Each row comes from the steps of one walk. Every step used is in the known rows, and no mark comes twice. Write the walk behind each row, first mark first.
In the rows, 128 means zero.
Known rows
fudanag > rizov: [119 138 102 129 103 153 170 161 121 180 149 133 123 136  94 117 132 136
 142 126 122 114 128 131 146 116 119 113 143 141 119 136 131 119 105 149
 177  90 122 112  88 129 127  74 163 152]
zipabas > nonor: [134 153 125 132 129 124 138 106 148 125 107 129  73 118 109 113 180 156
 136 125 139 167 138 127 114 115 121 127  71 116 123 143 135 137 136 143
 134 118 126 122 115 141 116 121 133 104]
nupaf > nonor > ziloget > zipabas: [158 107 169 136 120 135 136 122  91 113  85 134  92 125 131 163 143 188
 114 129 182 113 108 225  56 103 129 138 179 104 138 128 117 166 150 142
 162 120  99 147 138  71 121 131  88 102]
zaledas > nupaf > fudanag: [149 137 112 134 108 153 154 146  96  90 177 102 132 108  96 130 100 121
 127 132 139  23 127 101 134 147  97 190 139 157 127 147 127 166  96 149
 157 135 110 138 130 105 152 143 165 146]
zaledas > nupaf > fudanag > ziloget > nonor: [168 133 107 117 127 157 169 130 117 106 198 121 143 111 115 125 100 111
 133 127 121  22 129 161 166 144  96 175 121 151 119 133 125 151 102 154
 159 142 118 142 114 112 143 151 179 147]
ziloget > fudanag: [120 132 147 160 104 149 154 112  86  83 165 124 126 120 128 102 180 224
 145 129 125 145 133 113 195 122 123 131 112 132 102 129 114 168 114 141
 158 111 153 126 153 116  87 109 172  79]
fegam > gire > fudanag > nupaf > rizov: [102 134 194  92 107 167  99 144  98 125 124 125 153 134 135 146 110 110
 105 112 122 213 100  94 170 135 138 151 139 139 102 123 153 145 156 141
 159 201 154 136 191 125 107 121  93 162]
fegam > ripav: [132 151  86 124  44 124  91 141  89  84 110 132 150  87 120 124 160 146
 129 135 136 112 130 105  89 131 127 126 119 113  51 122 136 154  93 143
 157 129 131 124 125 129 116  89  81 145]
zemus > rizov > fudanag: [110 152  85 166 126  99 144 162 143  94 152 128 122 131 117 142 121 112
 138 147 113 114 134  93  63 113 131  94 121 161 163 153 119 102 169 120
  99  92 140 116  90 148 146 107 126  99]
zipabas > ziloget > nupaf: [118  79 122 216 140 125 123 104 167 125 176 128 146 158 130 114 135 105
 130 129 138 177 148 123 217 124 127 151 115 108 102 123 126 155 134 106
 137 129 113 121 134  82 113 122 145 130]
rizov > fudanag: [113 133  78 127 121 122 141 107 149  92 137 115 123 112 131 120 134 132
 131 132 117 106 136  98 109 147 129 120 122 175 112 144 119 104  97 129
  94 115 119 111 124 156 143 120 142  98]
ripav > fegam > gire > fudanag: [119 110 173  85 114 126 142 122  83 141  47 101 156 113 114 120 112 136
 124 120  96 159 136  66 166 146 129 147 143 112 135 128 145 140  65 143
 119 194 163 134 205 217 116 142  76 150]
rizov > fudanag > ziloget > zipabas: [123 126  82  85 137 148 160  90 177 113 167 136 136 121 153 127 147 136
 137 130  95 112 138 181  88 143 130 112 150 168  96 128 114  85  98 127
  92  98 116 118 112 122 121 129 142 109]
zaledas > nupaf > zemus > rizov > fudanag: [136 160  83 156 125  66 157 175 115 103  85  99 120 113 113 131  49 100
 127 145 156  66 139  80  45 133 104 168 136 134 141 153 124 133 128 136
 126 126 123 139  78 108 173 130 149 120]
ripav > fegam > gire > fudanag > nupaf: [111 106 174  87 116 135 118 120  92 168  51 108 154 130 123 120  88 134
 124 118  89 161 123  71 181 142 137 144 146 134 123 123 144 126  65 147
 123 193 157 134 200 217 114 129  80 170]
nonor > nupaf > zemus > rizov > fudanag > ziloget: [133 158 121 151 153  53  81 163 132 144  89 130 129 140 133 151 137  79
 120 137 171  90 119 125  13 109 145  88 125  87 174 105 126 107 143 115
 108 106 129 128  72 116 144 125 118 125]
zipabas > ripav > fegam > gire > fudanag: [101  98 165  96 108 119 143 138 125 184  69 102 152 120 121 107 147 131
 124 120 105 196 143  70 180 151 133 145 176 114 133 131 151 138  77 129
 111 186 143 132 186 205 118 173  90 131]
nonor > zipabas: [130 147 149 154 128 111  87 120  94  97 101 135 134  94  88 130 146 134
 118 127 185  91 119 125  47 115 133 111 176 108 111 125 119 135 194 129
 138  68 126 122 130 125 120 137 144 131]
rizov > fudanag > ziloget > nonor > zipabas > kigob: [136 122  78 121 153 115 128  94 166 140 166 153 146 125 156 115 153 106
 128 130 119 110 140 179 148 139 130 102 115 163 105 116 120  79 168 127
  85 109 128 117 111 145 145 153 150  79]
zaledas > nupaf > nonor: [156 156 130 138  86 127 150 128  93  93  73  96  77 103 106 125  58 169
 123 132 146  68 122 135 114 127  94 185 132  99 110 147 125 167  90 153
 158 148 112 152  99 111 153 135 142 151]
zipabas > kigob: [122 134 109 159 106 126 136 116  92 131 175 118 141 134 120 109 194 149
 137 124 131 182 125 109 187 128 117 138 107 116 116 143 131 157 152 132
 133 124 127 118 113  86 119 124 131 119]
rizov > fudanag > nupaf > zemus: [110 130  74 127 131  93  98 122 159 143  98 115 115 136 146 112  98 111
 127 129 128 119 108 102  88 144 146 124 132 199 112 140 121  82 127 136
 107 126 103 116 112 141 156 103 141 125]
ziloget > nupaf: [119 109 142 128 134 142 143 106 119  78 155 123 127 139 127 120 126 155
 135 129 125 148 134 104 169 126 127 147  82 106  95 110 112 164 139  99
 150 126 116 123 116  65  99 110 175 138]
rizov > fudanag > nupaf: [ 99 129  79 126 123 136 100 105 164 133 142 126 119 137 142 119  96 131
 129 130 105 109 115 106 134 142 142 116 126 209  96 137 118  81 104 136
 102 113 110 111 117 161 140 103 152 125]
fudanag > ziloget > nonor: [153 141 117 116 139 140 164  85 139 114 164 144 142 116 137 112 154 132
 146 119 106 135 120 205 173 123 126 104  97 105  98 120 116 135 121 149
 149 119 141 124  93 137  90 123 167 146]
zaledas > nupaf > zemus: [146 159 109 140 112  85 156 143  91  99  74  89 122 100 106 116  73 125
 128 130 170  81 128  90  81 141 101 187 138 106 109 146 125 167  89 150
 156 141 115 140  95  93 147 135 162 149]
nupaf > rizov > fudanag > ziloget > nonor: [148 131 103 114 142 172 160 135 146 130 189 150 133 122 188 114 117 108
 132 125 102 148 135 179 105 150 126 120 117 125 128 134 116 104 140 130
 114 111 116 133 132 124 146 132 114 107]
gire > fegam: [140 169 154 134 130 134 146 106 102  87  50 115 124 108  91 126 145 156
 135 111 123 116 123  97 177 131 122 104 127  98 161 149 120 149 111  98
 133 113 133 115  91 141 138 153 153 160]
zipabas > nonor > nupaf: [137 152 151 138 147 116  80 114 144 147  99 139  74 127 115 135 179 151
 120 128 164 134 139 132  99 108 128 113  59  84 133 106 137 139 109 140
 125 113 124 124 109 136 108 133 127  92]
zemus > rizov > fudanag > ziloget > nupaf > nonor > zipabas: [126 142 111 146 140  92 122 154 164 119 128 151 104 151 134 150  99 101
 129 146 124  98 126 154  52  97 137  88 138 131 165 127 118  79 244  88
  97  90 130 133  78 119 164 124 126 124]
zemus > nupaf > rizov > fudanag: [124 161  91 135 137 153  82 142 116 121 169 135 121 113 140 140  72 117
 132 138 116 114 129 113  90 143 120  84 134 115 158 168 118 117 110 111
  94  93 138 129 137 118 137  97  88 128]
ripav > fegam > gire > fudanag > ziloget > nupaf > zemus: [128  99 174  65 134 102 151 123 101 161  33 107 161 139 136 115 103 109
 127 118  99 174 133  86 167 145 135 151 135  93 135 111 145 131 101 115
 121 210 155 141 188 175 123 147  87 173]
zipabas > ziloget > nupaf > fudanag: [129  60 119 209 145 134 119 123 163 125 213 126 150 163 127 118 159  86
 128 128 136 139 140 128 216 131 128 162 122 139 130 125 132 155 166 105
 141 138 101 124 154  73 131 131 137 127]
nonor > nupaf: [129 146 158 150 131 121  71 119 100 112 124 125 128 116 112 144 154 142
 117 127 165  90 121 118  94 116 134 110 111  75 123  97 121 156  74 134
 136 106 126 121 109 122  99 123 137 128]
gire > fudanag: [105 134 163 106 105 145 145 119 106  85 125 103 128 113  90 126 142 140
 133 113 129 172 110  76 190 127 129 151 125 134 165 143 137 147  60 131
 140 148 151 121 147 133 121 149 141 171]
ripav > fegam > gire > fudanag > nupaf > nonor: [123 105 178  84 104 126 112 122  90 172  16 103 122 130 125 120  81 148
 119 118  92 160 113  99 167 135 136 150 149 123 138 125 147 127  87 149
 130 209 150 144 196 215 131 128  60 171]
ripav > fegam > gire > fudanag > ziloget > zipabas: [127 101 176  55 128 146 155 110 101 150  70 115 164 119 131 123 122 144
 129 118  80 165 139 126 149 142 130 144 164 107 123 116 141 129  65 142
 117 179 160 138 200 187 100 148  75 153]
zipabas > nonor > nupaf > zemus > rizov > fudanag: [134 152 122 150 165  57  79 154 163 155  61 136  68 137 128 140 163 111
 117 139 174 128 143 120  21 105 135 104  62 104 177 115 139 108 161 128
 103 117 121 127  92 131 152 129 106  62]

Which walk is each row?
[128 143  85 129 127 152  94 165 108 157 201 131 128 132  78 147 119 109
 141 136 117  46 112 127 141 123 117  82 146 156 183 163 132 123 123 128
 145  95 137 120 120 116 135  70 125 159]
zemus > nupaf > fudanag > rizov
[115 124  85  97 140 136 157  91 183 115 174 136 136 147 159 120 121 109
 136 130  94 115 136 130 161 143 132 115 107 159  91 119 116  85 119  92
  93 122 118 117 105 126 136 127 169 136]
rizov > fudanag > ziloget > nupaf
[118 107 169  85 122 101 115 134  87 178  14 100 149 128 125 116  89 121
 122 118 107 169 116  69 149 144 141 149 151 126 140 125 146 128  86 147
 128 204 151 138 196 203 125 128  75 169]
ripav > fegam > gire > fudanag > nupaf > zemus
[114 124 192  81 129 126 118 120 128 131 106 138 171 114 120 143 161  95
 103 113 140 193 122 143 181 131 136 127 155 115  97 102 156 135 185 131
 137 194 169 133 175 150  99 169 119 124]
fegam > gire > fudanag > ziloget > nonor > zipabas > ripav
[124 122 190  80 123 141 126 108 136 114 107 130 113 139 113 135 116 123
 125 112 135 157 100 142 192 110 136 144 138 104 162 110 136 120 144  92
 135 147 142 138 132  97 136 168 147 205]
gire > fudanag > ziloget > nupaf > nonor > zipabas
[114 163  78 148 129 106 156 150 165 115 171 140 132 145 128 141 123  92
 145 143  98 116 129 121  81 110 132  79 133 152 155 151 121  83 168 112
  95  86 145 117  76 154 145 111 135 133]
zemus > rizov > fudanag > ziloget
[139 134 144 104 134 176 163 116 140 128 197 151 142 151 166 119 120 114
 142 119 105 169 122 163 161 128 127 128 117  75 103 115 117 134 160  89
 149 114 118 134 109  65 107 125 154 191]
fudanag > ziloget > nupaf > rizov
[119  91 162  81 126 126 156 124 143 199  85 119 160 122 138 105 145 125
 128 118  89 197 145 126 212 149 133 134 156 109 128 117 148 130  85 136
 115 190 151 137 175 211 109 177 104 126]
zipabas > ripav > fegam > gire > fudanag > ziloget > nonor
[126  84 134 206 164 123  72 134 160 142 152 157 146 136 143 127 109  78
 106 133 181 128 153 138 102 130 135 134 171 117 118 113 123 110 225  93
 103  80 103 129 162  87 153 157 123  96]
nonor > zipabas > ziloget > nupaf > rizov > fudanag
[125 147 104 132 162 112 120 149 185 140 160 159 105 146 140 158 142 114
 131 147 115 110 148 172  37  99 134  79 109 134 162 117 126  79 164 117
  86  75 135 125  75 124 132 126 117  79]
zemus > rizov > fudanag > ziloget > zipabas > nonor > nupaf
[131 139 136 140  94 136  84 112 120 143  82 119  73 140 125 121  94 170
 129 122 124 134  77 162 129 109 139 130 134 139 117 137 123 129 143 153
 163 132 105 134 103 122 126  86 124 181]
fudanag > nupaf > nonor
[138 117 138 102 147 156 145 101 143 104 128 135  84 107 121 123 185 203
 135 129 131 165 150 197  56 115 119 144 102 120 109 123 124 150 133 154
 141  96 111 128 129  72  84 123 122  62]
ziloget > zipabas > nonor
[149 158 131 141 108 173 161 156  88 104 159 117 127 100 135 122  53 134
 125 129 141  97 141 108 105 147  92 186 142  93 104 147 122 169  89 145
 155 115 113 148 123  89 142 140 141 149]
zaledas > nupaf > rizov
[107  93 173  94  97 121 113 140 133 211  34 103 118 137 131 108 114 145
 118 119 101 194 121 102 180 141 139 147 181 123 138 128 153 126 102 137
 121 199 131 143 180 204 132 160  76 150]
zipabas > ripav > fegam > gire > fudanag > nupaf > nonor
[119 118 100 137 120 127  94 113 155 156 107 136  97 149 156 143  84 135
 114 132 138  91 102 146 120 129 145 117 152 202 118 136 121  85 126 133
 109 128  96 126 126 150 160 115 120 120]
rizov > fudanag > nupaf > nonor > ziloget
[128 136 137 168 126 107  83 124  87 133 137 139 146 115 100 124 178 130
 118 127 181 131 125 125  98 116 126 121 160 108 114 125 128 137 226 124
 125  80 125 121 126  91 131 150 133 111]
nonor > zipabas > kigob
[147 152 166 140 150 143  84 140 134 158 118 149  74 125 142 133 167 139
 116 126 165 155 142 146  73 113 125 122  67  65 147 109 137 140 134 136
 131 107 114 134 125 115 123 136  99  91]
zipabas > nonor > nupaf > rizov
[144  83 128 231 164 107  82 106 150 142 156 140 146 129 134 125 153 108
 120 128 159 137 148 183 190 118 130 126  95  95 119 102 127 159  92 157
 135 126 125 123 126 128 102 134 129  75]
zipabas > ziloget > nonor > nupaf
[143 128  86 108 164  89 122 104 167 134 117 137 133 125 164 123 137  98
 125 129 129  93 131 175 104 140 137 102  96 139 122 106 118  90 109 132
  94 131 122 121  97 149 140 135 147  89]
rizov > fudanag > ziloget > nonor > nupaf > zemus
[135 129  72 106 146 128 160  86 176 116 165 139 135 116 157 112 135 118
 139 128  93 105 136 172 149 144 130 104  99 167 103 126 115  88 104 136
  98 123 129 115 104 168 131 128 158 100]
rizov > fudanag > ziloget > nonor
[110  71 173  68 130 154 149 127 125 149  93 112 147 106 128 121 159 179
 126 124 104 194 155 149 110 144 130 162 188 119 127 115 137 149  79 141
 122 153 129 136 189 125  88 165  87  89]
ziloget > zipabas > ripav > fegam > gire > fudanag
[124 142 137 142 113 184  95 141 115 157 171 141 121 138 153 119  88 136
 131 119 119 167  96 136 119 128 139 131 141 134 113 138 119 130 140 144
 162  99 106 131 127 101 116  93 124 179]
fudanag > nupaf > rizov
[127  98 162 152 150 143 142 117 106 115 173 151 161 154 134 165 125 131
 117 131 184 118 131 123 164 116 136 129 133 124 104 107 114 168 135  94
 151 113 111 126 140  68 101 133 162 125]
nonor > ziloget > nupaf
[113 146  90 164 116 103 106 163 153 128 122 132  87 151 129 144  82 126
 133 146 107 115 109 125  66 102 140  97 128 175 166 150 121  86 187 130
 110 103 125 126  81 147 161  90 114 124]
zemus > rizov > fudanag > nupaf > nonor
[149  66 114 222 163 127  94 145 158 189 193 148 148 147 124 125 162  83
 121 129 152  98 145 200 203 120 128 128 109 132 148 102 136 140 114 161
 155 122 113 122 129 123 130 119 132  76]
zipabas > ziloget > nonor > nupaf > fudanag > rizov
[126 151  82 161 134  40 141 178 126 105  75 108 116 128 122 127 131  94
 136 141 154 133 122  92   4 119 136 113 132 134 182 156 123 114 199 123
 115 117 128 124  88 115 164 109 114 106]
nupaf > zemus > rizov > fudanag
[104 138 186  93 103 134 130 123  91  80 100 108 157 111 104 148 152 120
 109 115 132 194 116  78 169 134 128 148 128 127 100 125 154 159 136 137
 148 208 168 128 183 140  99 133 106 139]
fegam > gire > fudanag
[112 142  87 141 141 111 156 148 171 109 182 145 132 159 140 142 109  96
 143 145  94 122 138 118  99 110 133  90 110 147 146 133 117  88 186  90
  96  94 139 120  74 123 141 113 148 130]
zemus > rizov > fudanag > ziloget > nupaf
[108 123 169  75 124 160 159 101 143 105 159 124 141 146 117 126 127 118
 139 111 105 180 111 107 240 123 132 147 111 119 149 117 135 130  77  95
 135 151 150 126 129 101 113 154 169 210]
gire > fudanag > ziloget > nupaf
[153 154  79 142 144  69 171 161 132 115 101 117 127 114 131 128  50  93
 133 142 141  68 142 133  77 130 104 157 116 130 137 139 122 125 131 144
 128 134 129 142  66 114 167 137 162 114]
zaledas > nupaf > zemus > rizov > fudanag > ziloget > nonor
[122 123  80  95 146 103 154 103 178 121 136 127 132 146 162 114 121  96
 136 130 112 124 131 127 125 145 135 122 112 151 107 122 118  86 139  92
  95 131 113 120 102 112 147 128 162 135]
rizov > fudanag > ziloget > nupaf > zemus
[157 117 123  86 140 170 152 121 153 125 208 139 119 132 122 129 219 129
 139 122 114  98 117 211  91 127 125 134 135 156 153 132 131 126 174 137
 147 109 106 131 138  83 120 139 125 128]
nupaf > fudanag > ziloget > zipabas > nonor
[137 128 162 162 142 138 146 116 131 150 143 161  99 143 134 136 192 185
 126 131 178 150 146 144 171 104 127 119  97 137 122 125 132 153 138 135
 143 107 135 130 156 125 104 139 145  49]
zipabas > nonor > ziloget > fudanag
[144 172 125 119  79 129 104 128  89  84  35 131 142  91 102 132 150 152
 129 120 125  97 133  93 154 134 123 106 123  96 114 133 134 148  95  99
 142 124 134 119  99 145 147 135 101 159]
gire > fegam > ripav
[132 150  99 136 130 137  77 134  96  99 188 119 130 115  85 146 134 119
 137 135 124  59 107 112 117 130 121  90 135 139 180 167 124 146 131 122
 127 108 142 123 139 114 120  92 113 154]
zemus > nupaf > fudanag
[129  89 154 145 160 163 143 141 119 131 193 163 158 157 174 163 102 110
 111 133 176 124 144 129 135 133 136 133 141 132 117 111 113 145 149  85
 132 112  97 132 159  61 133 148 134 100]
nonor > ziloget > nupaf > rizov > fudanag
[133  96 187  64 117 128 147 113 102 156  33 110 133 140 140 120  94 137
 124 119  84 167 127 112 188 135 130 152 131  89 134 111 144 130 100 117
 121 218 154 148 190 186 126 146  75 176]
ripav > fegam > gire > fudanag > ziloget > nupaf > nonor
[132 137 109 130 124 166 145 151 125 113 170 131 123 115 168 119 117 119
 127 128 121 147 135 118  73 153 126 133 136 130 131 149 118 117 140 124
 111 104 108 129 148 116 154 128 101 105]
nupaf > rizov > fudanag
[150 118 157 110 147 156  83 128 120 125 194 140 145 131 125 155 194 121
 118 125 147  49 114 191  73 123 136 118 143 110 150  88 124 140 114 131
 142  99 109 130 125  83 106 140 128 132]
nonor > nupaf > fudanag > ziloget > zipabas
[101 148  84 166 127 111 111 160 155 126 162 137 118 149 126 143  90 111
 136 145 104 117 121  98  81 109 142  90 126 190 152 148 119  87 169 127
 105  89 133 116  85 150 144  92 134 123]
zemus > rizov > fudanag > nupaf
[116 126 128 148  98 167 178 150  99 157 177 140 124 140 119 102 161 212
 148 131 116 128 141 130 218 114 118 121 126 151 109 124 123 140 105 150
 182  93 148 121 127 119 104  81 186  85]
ziloget > fudanag > rizov
